Known rows, with every step that occurs
boso > vopugu: -3.01  -0.33  +1.44  +0.96  -1.84  -1.11  -0.82  -0.77  -0.40  -1.69  -0.96  +0.69  +1.58  +0.77  -0.40  -0.80  -2.12  -2.50  -0.11  -1.47  -0.72  +1.16  +2.81  +0.77  +0.76  -0.90  -0.17  -0.14  -4.06
nukof > boso: +3.07  +1.24  +1.21  -0.45  +2.04  -0.76  +0.06  +2.50  -3.49  -1.77  +0.47  -0.23  +1.26  -1.73  +1.10  +1.82  -0.43  +0.28  -0.39  +1.00  +0.09  +0.67  -1.31  +0.10  -0.98  -1.79  -1.28  -0.15  +1.06
nuti > boso > rikam > badagu: -1.56  +0.32  -2.28  +1.59  -2.45  -1.66  -2.29  +3.23  -0.16  +0.55  -1.22  +1.28  -0.15  -2.15  -0.82  -1.92  +2.69  +0.33  +0.02  +2.50  +2.21  -2.01  -0.04  +1.83  -0.40  -3.29  -0.08  -0.31  +0.68
nuti > boso > vopugu > nofav > nukof: -0.81  -2.69  -1.36  +2.21  +0.25  +1.70  -2.41  +0.22  -0.88  -1.92  +2.63  +1.76  +2.27  -1.31  +0.39  -4.38  -1.34  -1.78  -2.28  +1.62  -0.59  +4.15  +2.70  +3.16  +1.03  -4.55  +0.92  -1.08  +0.98
peki > nuti: -1.23  +0.96  -0.57  -0.77  -0.46  +0.54  -2.50  -0.93  +1.21  -0.36  +1.16  +0.36  +0.99  -3.20  -0.19  +0.02  -1.74  -0.12  -2.68  +1.42  +0.65  +1.80  -0.50  -0.37  +4.67  -2.92  +1.01  +0.97  +1.39
gafipu > badagu > nukof: +3.92  -0.93  -1.14  -0.29  -0.16  +0.78  -2.36  -0.02  +3.19  +2.80  -1.19  -0.83  +0.05  -0.63  -0.86  +1.60  -1.47  +3.59  -0.57  +2.56  -0.91  -1.15  +0.20  +0.59  +2.08  +1.91  -1.07  -1.10  +0.31
nuti > boso > rikam: -1.52  -0.71  +1.31  +1.81  -1.28  -1.30  -2.07  +2.94  -0.47  -0.50  +0.52  +0.23  +2.37  -0.56  -1.14  -2.66  +1.92  -1.48  -0.31  +3.13  +2.28  -0.93  +0.70  +2.21  -0.19  -3.39  -0.65  -0.33  +1.33
duvob > vopugu > nofav: +1.31  -0.42  -1.31  +3.77  -3.09  +5.03  +0.25  -2.39  -1.62  -1.57  +2.45  -0.65  -1.07  -2.93  +0.10  -1.00  +1.06  +2.17  -0.14  -0.88  -4.15  +1.28  -0.41  -1.12  +0.19  +0.36  +0.36  -0.54  -1.52
rikam > badagu > nukof > boso > vopugu: +1.26  +2.17  -0.97  +0.79  -0.92  -2.89  -1.77  +1.21  -1.17  +0.09  -2.46  +0.28  +0.26  -2.12  +0.12  +1.63  -3.27  +2.49  -1.04  +1.50  -0.26  +0.34  -1.94  -0.55  +0.94  -0.66  -1.99  -1.20  -3.94
vopugu > duvob > rikam > badagu > nukof: +3.03  +3.57  -2.63  +2.91  -5.79  +1.88  -3.92  -1.54  +0.72  -0.18  -1.33  -1.78  -0.25  -1.56  -0.25  +2.56  -1.97  +6.03  +0.51  +1.75  -3.41  -1.87  -2.77  +0.42  +2.73  -0.54  -0.16  -0.70  -2.10
peki > nuti > boso > vopugu > duvob > rikam > badagu > nukof: -1.02  +2.49  -2.73  +3.45  -5.16  +0.31  -7.52  -0.34  +1.59  -1.12  +0.54  -0.82  +2.86  -4.26  -0.91  -0.33  -3.76  +3.12  -3.24  +2.90  -1.74  +0.90  -1.11  +1.64  +6.93  -7.04  -0.04  -0.13  -1.09
boso > rikam: -1.59  +0.14  +2.64  +0.60  -2.98  -1.06  -1.03  +0.06  -0.14  -0.75  -1.09  +0.43  +1.87  -0.17  -0.94  -0.67  +0.42  -1.72  +0.39  +1.89  +1.66  -0.97  +1.44  +0.85  +0.24  +0.39  +0.28  +0.07  -2.07
boso > vopugu > duvob > rikam > badagu: -0.94  +2.98  -1.58  +3.02  -7.37  +1.37  -3.64  -1.89  -0.90  -2.85  -2.19  -0.06  +0.39  -1.35  -0.17  +1.86  -2.29  +1.71  +0.77  -1.92  -4.39  -0.24  +1.79  +1.67  +2.09  -1.91  +0.47  -0.11  -5.23
gafipu > badagu > nukof > boso > vopugu > duvob: +4.37  +0.69  +1.80  +0.94  -0.83  +0.66  -4.18  +1.14  -0.12  -1.79  -1.06  -0.90  +2.56  -2.26  -0.44  +3.32  -3.47  +4.07  +0.33  +1.58  -2.40  +0.08  +0.77  +0.87  +3.00  -0.86  -2.22  -0.84  -1.92
nofav > nukof > boso > vopugu > duvob: +1.94  +1.65  +0.71  -1.49  +0.42  -0.82  -3.67  +1.02  -2.28  -4.19  +1.26  +0.38  +3.67  -2.05  +0.77  +2.17  -4.83  -0.34  -0.61  +0.48  -1.54  +3.86  +0.71  +3.20  +2.10  -3.53  -0.16  -1.06  -2.95
nofav > vopugu > duvob > rikam > badagu > nukof: +2.69  +4.22  -2.54  +0.16  -6.57  +0.58  -4.77  -1.36  +1.58  +0.26  -0.41  -0.73  +1.67  -1.96  -0.48  +4.40  -1.59  +6.10  +0.93  +0.89  -2.19  +0.38  -4.26  -0.64  +1.00  -3.70  +0.37  -1.75  -3.78
nofav > vopugu > duvob > rikam: +1.83  +3.32  -0.48  +0.05  -5.59  +1.81  -3.91  -1.29  -0.14  -1.90  +1.07  -0.46  +2.83  -1.34  -0.14  +3.59  -0.50  +3.17  +1.38  -0.65  -2.48  +1.25  -1.95  +0.33  +0.14  -4.79  +0.85  -0.86  -2.42
nuti > boso > vopugu > duvob > rikam > badagu > nukof: -0.12  +1.67  -1.89  +4.43  -4.99  -0.11  -5.18  +0.87  +0.09  -1.45  -0.37  -1.12  +2.04  -1.06  -0.92  -0.59  -2.26  +3.29  -0.28  +1.39  -2.67  -0.77  -0.51  +2.35  +2.56  -4.71  -1.34  -1.21  -2.24
duvob > rikam: +2.28  +1.28  -1.23  +1.49  -3.89  +1.60  -1.33  -1.16  -0.44  +0.27  -0.25  -1.14  +1.27  +0.19  +0.25  +1.33  -0.52  -0.06  -1.17  +1.18  -2.97  -0.38  +0.34  +1.90  +0.06  -0.81  +0.00  -0.58  -1.24

Rows
+3.45  +0.51  -0.68  +1.42  -3.15  +3.25  -1.78  -0.54  -3.02  -2.81  +2.70  -0.12  +2.18  -4.67  +0.41  +0.16  -0.92  +0.64  -1.27  +2.45  -3.03  +3.28  -0.29  +1.36  +0.48  -0.93  +0.55  -1.44  -2.87
duvob > vopugu > nofav > nukof > boso > rikam
+2.30  +0.89  -0.64  +2.73  -0.85  +0.26  -1.23  -0.02  -2.01  -0.66  -1.37  +0.94  -0.42  -3.12  +0.93  -0.18  -2.37  +3.42  -1.52  +2.02  -0.94  +1.56  -1.34  -1.68  +1.08  -0.65  -0.96  -0.80  -2.17
rikam > badagu > nukof > boso > vopugu > nofav
+3.24  +3.05  -1.95  +1.90  -4.68  -1.29  -3.12  +0.08  -1.43  +0.25  -2.65  -0.88  +1.70  -1.83  +0.39  +2.77  -3.71  +2.13  -1.82  +2.42  -3.24  +0.01  -1.18  +1.12  +1.24  -1.48  -1.50  -1.73  -4.79
duvob > rikam > badagu > nukof > boso > vopugu
+4.23  +0.86  -1.48  -3.41  +2.86  -1.20  -1.61  +1.96  -1.80  -1.03  +1.62  +0.50  +2.32  -2.09  +1.18  +2.01  -2.99  -0.23  -1.79  +2.56  -0.02  +3.14  -1.08  +2.72  +0.33  -2.05  +0.02  -1.23  +0.36
nofav > nukof > boso
+5.08  -0.84  -0.94  -0.13  +2.35  +3.10  -0.59  -0.30  -2.92  -2.15  +2.94  +1.14  +0.88  -3.19  +2.16  -0.78  -1.64  +0.90  -2.40  +3.02  -0.79  +4.50  -0.19  +1.22  +0.36  -1.65  +0.98  -0.90  +2.47
vopugu > nofav > nukof > boso
-0.65  -1.98  -0.13  +1.14  -1.40  +2.38  -1.34  -2.89  -0.45  -2.15  +1.30  +1.94  +1.73  -0.96  +0.55  -2.54  -3.31  -1.74  -2.02  +0.45  -1.56  +4.73  +3.56  +1.98  +1.68  -1.24  +1.76  -0.90  -2.69
boso > vopugu > nofav > nukof
+3.18  +2.61  +3.64  +3.30  -2.92  -0.63  -3.85  +0.07  -2.50  -3.14  +0.18  -2.48  +5.14  -0.76  -0.21  +2.15  -5.09  +2.41  -0.76  +2.56  -3.01  +0.87  -1.19  +0.85  +2.41  -2.26  -2.72  -1.40  -4.01
badagu > nukof > boso > vopugu > duvob > rikam
-2.57  +1.12  -2.53  +0.58  -2.85  -0.91  -4.44  +1.79  +1.13  +0.18  -0.03  +1.26  +0.74  -4.95  -1.00  -1.71  +0.49  +0.25  -2.80  +3.62  +2.83  -0.02  -0.52  +1.28  +4.40  -5.67  +1.17  +0.67  +1.88
peki > nuti > boso > rikam > badagu
+3.67  +3.68  -3.39  -0.64  -3.47  +0.03  -4.69  +0.37  -2.39  -3.13  -0.52  +0.50  +2.34  -3.28  +1.08  +3.87  -4.88  +1.33  -1.07  +0.87  -3.66  +2.84  +0.13  +4.10  +1.95  -3.84  +0.49  -1.56  -4.20
nofav > nukof > boso > vopugu > duvob > rikam > badagu
+3.44  +2.37  -2.05  -0.01  +0.64  -2.09  -1.15  +2.03  -0.78  +1.50  -1.80  -0.13  -0.86  -2.73  +0.48  +2.15  -1.64  +4.39  -0.87  +2.62  +0.52  -0.60  -3.98  -1.32  +0.28  -0.14  -1.68  -1.05  -0.94
rikam > badagu > nukof > boso
+1.65  +2.69  +0.36  -0.17  -1.89  -1.93  -1.10  +2.87  -3.11  -1.32  -2.42  +1.08  +0.22  -3.47  +0.45  +1.99  +0.67  +0.79  +0.18  +2.25  +1.44  -0.80  -0.91  +0.43  -0.88  -1.54  -0.67  +0.05  -1.60
nukof > boso > rikam > badagu
-3.31  +0.85  +0.33  +2.19  -1.67  +0.75  -5.53  +0.44  +0.08  -3.75  +2.37  +0.03  +3.09  -3.53  -0.70  -1.96  -2.25  +0.10  -2.11  +0.78  +0.21  +1.92  +1.09  +1.30  +5.67  -7.27  +0.48  +0.86  +1.15
peki > nuti > boso > vopugu > duvob
-0.65  +1.47  +0.02  +0.88  -3.91  -2.71  -2.07  +0.07  +1.90  +1.61  -2.96  +0.57  +0.19  -1.10  -1.50  -0.01  -0.94  +1.90  +0.05  +3.44  +2.06  -2.14  -1.08  -0.38  +1.26  +1.38  -0.31  -0.60  -3.68
boso > rikam > badagu > nukof
+3.61  +1.44  -3.55  +1.12  -4.31  +2.96  -1.94  -0.37  -2.70  -1.84  +1.12  +0.66  -0.18  -6.05  +0.55  +0.98  -0.46  +2.04  -1.18  +1.85  -3.16  +2.75  -0.90  +1.13  +0.47  -0.90  +1.11  -1.43  -3.55
duvob > vopugu > nofav > nukof > boso > rikam > badagu
+4.89  +5.04  -1.68  -0.11  -4.81  -0.06  -4.89  +0.50  -1.10  -1.02  -0.16  -0.92  +2.55  -3.42  +0.34  +5.56  -2.02  +6.47  +0.68  +1.61  -2.30  +1.07  -5.02  -0.70  +0.24  -5.01  -0.71  -1.72  -3.11
nofav > vopugu > duvob > rikam > badagu > nukof > boso
+1.60  +3.12  -0.33  +1.70  -1.54  -1.83  -3.25  +0.95  -1.43  -1.86  -1.97  -0.42  +0.42  -2.73  -0.01  +2.18  -3.71  +4.60  +0.37  +0.74  -0.95  -0.15  -2.25  -0.76  +1.89  -1.40  -1.90  -0.59  -3.73
rikam > badagu > nukof > boso > vopugu > duvob
+3.94  -0.16  +1.03  +0.05  +0.05  -0.82  -2.89  +1.63  +0.23  +0.10  -1.66  -0.57  +2.43  -1.66  -0.14  +2.77  -3.18  +1.96  -0.96  +2.25  -1.48  +0.35  +1.27  +1.10  +2.02  -0.17  -2.53  -1.38  -2.06
gafipu > badagu > nukof > boso > vopugu
+1.37  -0.39  +3.03  +2.82  +0.25  +1.65  +0.04  +0.20  -5.02  -4.27  +0.66  +1.00  +1.71  -2.39  +1.68  -1.05  -1.36  -0.77  -1.14  +0.20  -1.35  +3.27  +2.03  -0.37  -0.09  -2.38  -0.66  +0.25  -0.82
nukof > boso > vopugu > nofav
+2.14  +3.99  -0.41  +2.29  -4.76  +0.34  -3.39  +0.99  -4.23  -4.22  -1.62  -0.33  +1.47  -3.13  +1.19  +3.62  -2.34  +1.91  +0.42  -0.70  -3.98  +0.58  +0.45  +1.57  +0.97  -3.63  -0.93  -0.21  -3.97
nukof > boso > vopugu > duvob > rikam > badagu
-0.12  +3.04  -0.59  +3.56  -6.97  +0.35  -4.32  -2.26  +0.49  -1.68  -2.04  -0.98  +1.66  -0.81  -0.82  +1.65  -4.19  +3.09  +0.25  +0.03  -3.80  -0.47  +0.07  +1.06  +3.30  -1.21  -0.35  -0.86  -6.16
boso > vopugu > duvob > rikam > badagu > nukof
-2.98  -1.27  +0.28  +2.15  -0.10  -1.39  -1.87  +2.27  -0.71  -1.58  +0.48  +0.61  +2.30  +0.21  -0.53  -2.68  -0.24  -2.21  -0.66  -0.12  -0.02  +0.65  +2.02  +2.23  +0.29  -4.34  -0.89  -0.59  -0.58
nuti > boso > vopugu
